Each row was made from one walk, in order. Every step used is in the known rows, and no mark comes twice. Write each row's walk.
In the rows, zero is written as 128.
Known rows:
lafot > vonim > rabiti: [128 140 130 144 184 132 124 138 162 118 138 131 109 135 151  53  71 105
 134 126 146  98 142 112 125 125 143 119]
kegi > fitu > vonim: [130 118 136 117 104 125 152 135 130 147 123 154 126 124 152 101  89  98
 134 134 169 115 122 145 161 134 151 119]
kegi > fitu > befopu: [131 120 134 124  84 127 132 135 110 143 123 144 133 113 131  90  94  92
 133 134 142 133 121 139 247 133 113 128]
lafot > vonim > sipo: [128 135 126 158 165 137 129 112 175 141 115 137 108 131 145 100  70 130
 120 134 106 119 123 145 182 132 163 117]
vone > fitu > kegi: [123 116 124 155 143 126  93 130 100 129 150 137 135 132  98 100 131 129
 105 128 145 129 130 104 156 116 142 135]
kegi > fitu > befopu > vonim: [132 120 130 137 106 124 114 136 155 144 109 136 136 109 126 119 134  95
 150 138 124 142 120 153 214 126  78 127]
lafot > vonim > befopu > fitu: [130 132 120 156 168 127 106 112 119 132 144 136 125 125 132 114  78 109
 143 127 134  97 112 131 170 142 133 138]
rabiti > fitu > kegi: [131 130 129 134 131 116 136 138 142 137 140 154 140 126 123 134  39 116
 107 124 139 159 143 117 164 132 123 135]
fitu > befopu > vonim: [124 133 129 140 132 129 104 130 149 128 110 117 133 116 134 134 121 103
 138 131 100 121 120 136 158 125  71 133]
befopu > fitu > kegi: [125 119 129 157 115 119 116 124  91 137 144 141 150 124 107 139  96 124
 129 125 141 156 122 115 213 120 132 138]
vonim > rabiti > fitu > kegi: [137 129 131 138 135 117 139 144 156 122 141 148 127 131 127 102  11  94
 108 119 144 148 160  91 143 124 111 123]
vone > vonim > fitu > rabiti: [128 160 139 157 212 127  98 127 141 111 165 116 131 144 127  74 179  81
 111 136 212 106 114 106 133 138 124 127]
lafot > vonim > fitu > kegi: [118 139 125 161 195 129 105 136 115 129 169 121 142 138 136  48 104 103
 112 134 142 116 131 105 173 132 163 140]
befopu > fitu > vonim > sipo: [132 120 131 157 122 129 144 102 147 145 112 145 124 127 146 153  55 107
 130 126 130 110 108 135 143 132 144 109]
rabiti > fitu > vonim > befopu: [136 133 126 116 141 124 143 126 155 130 134 148 115 129 158 145  18  78
 112 122 136  84 132 125  73 151 111 127]
befopu > fitu > rabiti: [134 138 143 152 142 116 130 112 123 130 136 126 129 132 107 150 154 109
 138 126 191 127 107 129 161 134 121 123]
vone > vonim > befopu > fitu > rabiti: [137 152 135 162 174 120  89 112 126 118 147 134 119 130 114 126 128  85
 122 131 199 107 101 112 194 141 101 137]
vonim > fitu > kegi: [124 121 123 149 149 125 107 134  98 127 162 115 147 139 116  88 137 104
 107 130 132 135 137  93 146 127 137 137]
vone > fitu > rabiti: [131 135 138 152 170 123 108 116 133 121 142 122 113 142  97 107 181 114
 114 129 197 100 114 122 108 129 125 121]
lafot > vonim > rabiti > fitu: [133 149 132 139 196 127 145 139 196 121 140 153 115 130 153  73  24  96
 132 119 161 109 146 121 105 135 130 114]
kegi > fitu: [134 113 129 124 103 123 139 132 130 145 125 147 134 120 121 116 132 120
 140 135 152 149 126 146 192 129 137 123]
lafot > vonim: [121 142 130 138 173 133 124 130 141 132 137 133 123 129 147  90  89 130
 132 132 138 107 125 138 153 133 154 131]
befopu > fitu: [128 123 129 148 126 123 126 116 113 134 133 136 143 123 116 149 133 128
 149 123 147 134 113 132 151 129 127 127]

Which walk is each row?
[124 126 126 160 162 132  79 124 145 124 124 120 132 119 112 119 157 106
 134 128 126 103 115 132 113 121  74 128] : vone > fitu > befopu > vonim
[142 130 132 153 132 116 112 104 116 126 138 118 116 135 100 155 131  94
 129 127 166 110 108 115 158 142  96 131] : vonim > befopu > fitu > rabiti
[131 141 127 157 162 137 110 118 170 129 116 147 116 126 138 113  95 125
 110 136 128 136 119 125 192 126 137 120] : vone > vonim > sipo
[135 133 132 136 135 128 165 116 197 144 109 157 114 130 159 151   4  98
 109 124 128 113 128 141 103 142 135 106] : rabiti > fitu > vonim > sipo
[124 131 129 143 146 134 110 128 102 123 150 110 145 129 135  80 128  80
 124 125 130  98 120 107 138 137 109 131] : vonim > fitu > befopu
[139 128 141 130 115 115 144 127 140 141 127 135 117 132 110 115 149 102
 127 140 191 138 120 143 200 135 132 120] : kegi > fitu > rabiti
[135 138 136 131 129 126 139 137 161 118 130 144 123 120 147  92   4  68
 123 114 143 110 144 102 135 134  79 116] : vonim > rabiti > fitu > befopu
[130 126 137 147 136 126 137 125 133 123 132 142 125 131 152 100  60  80
 146 116 166  92 126 106  93 125 128 110] : befopu > fitu > vonim > rabiti
[137 119 118 145 120 122 109 111 103 131 134 131 130 122 112 155 116 109
 140 124 124 115 116 119 137 137 105 134] : vonim > befopu > fitu
[140 134 124 143 167 120 133 137 222 120 117 138 125 126 130 146  95  99
 143 121 132 138 149 121  56 124  65 109] : befopu > vonim > rabiti > fitu
[140 133 129 133 149 122 147 138 178 120 134 146 121 129 136 117  47  96
 128 116 148 126 150 108  79 130  99 111] : vonim > rabiti > fitu
[126 121 119 161 173 122  91 134 140 127 147 105 151 134 111 119 186 105
 122 134 111 144 135 109 123 120 101 135] : befopu > vonim > fitu > kegi
[129 126 119 154 184 126 102 128 162 124 136 101 145 134 120 133 212 109
 142 132 114 125 125 127  58 127  94 125] : befopu > vonim > fitu
[136 126 124 146 156 124 110 136 189 118 115 115 116 130 124 121 145 108
 143 127 112 126 144 115  71 114  82 115] : befopu > vonim > rabiti
[128 126 120 164 160 122  94 120  97 136 153 141 131 125 124  96  46 107
 123 129 128 118 120 113 232 134 143 149] : lafot > vonim > befopu > fitu > kegi
[132 125 125 117 127 130 122 125 119 127 130 128 110 131 153 123  64  87
 115 127 120  75 125 117  98 141 123 130] : fitu > vonim > befopu
[119 151 132 152 182 139  86 134 110 113 160 125 149 125 150  54 117  71
 115 130 163  99 114 101 182 135 108 136] : vone > vonim > fitu > befopu
[130 130 134 125 141 130 140 138 146 116 127 134 107 137 164  81  61  82
 127 121 149  84 139 102  72 124 129 111] : fitu > vonim > rabiti
[128 142 136 127 125 126 140 132 145 130 130 145 137 116 144 127  31  94
 120 121 135 122 126 132 158 141  93 129] : rabiti > fitu > befopu
[139 112 124 114 102 124 133 130 122 142 123 146 112 125 148 108  69  80
 123 135 141  97 124 132 160 143 133 125] : kegi > fitu > vonim > befopu
[122 126 131 139 162 134 116 124 125 127 137 138 122 134 136 100 108 107
 118 125 170  73 117 126  64 128 149 119] : vone > fitu > vonim
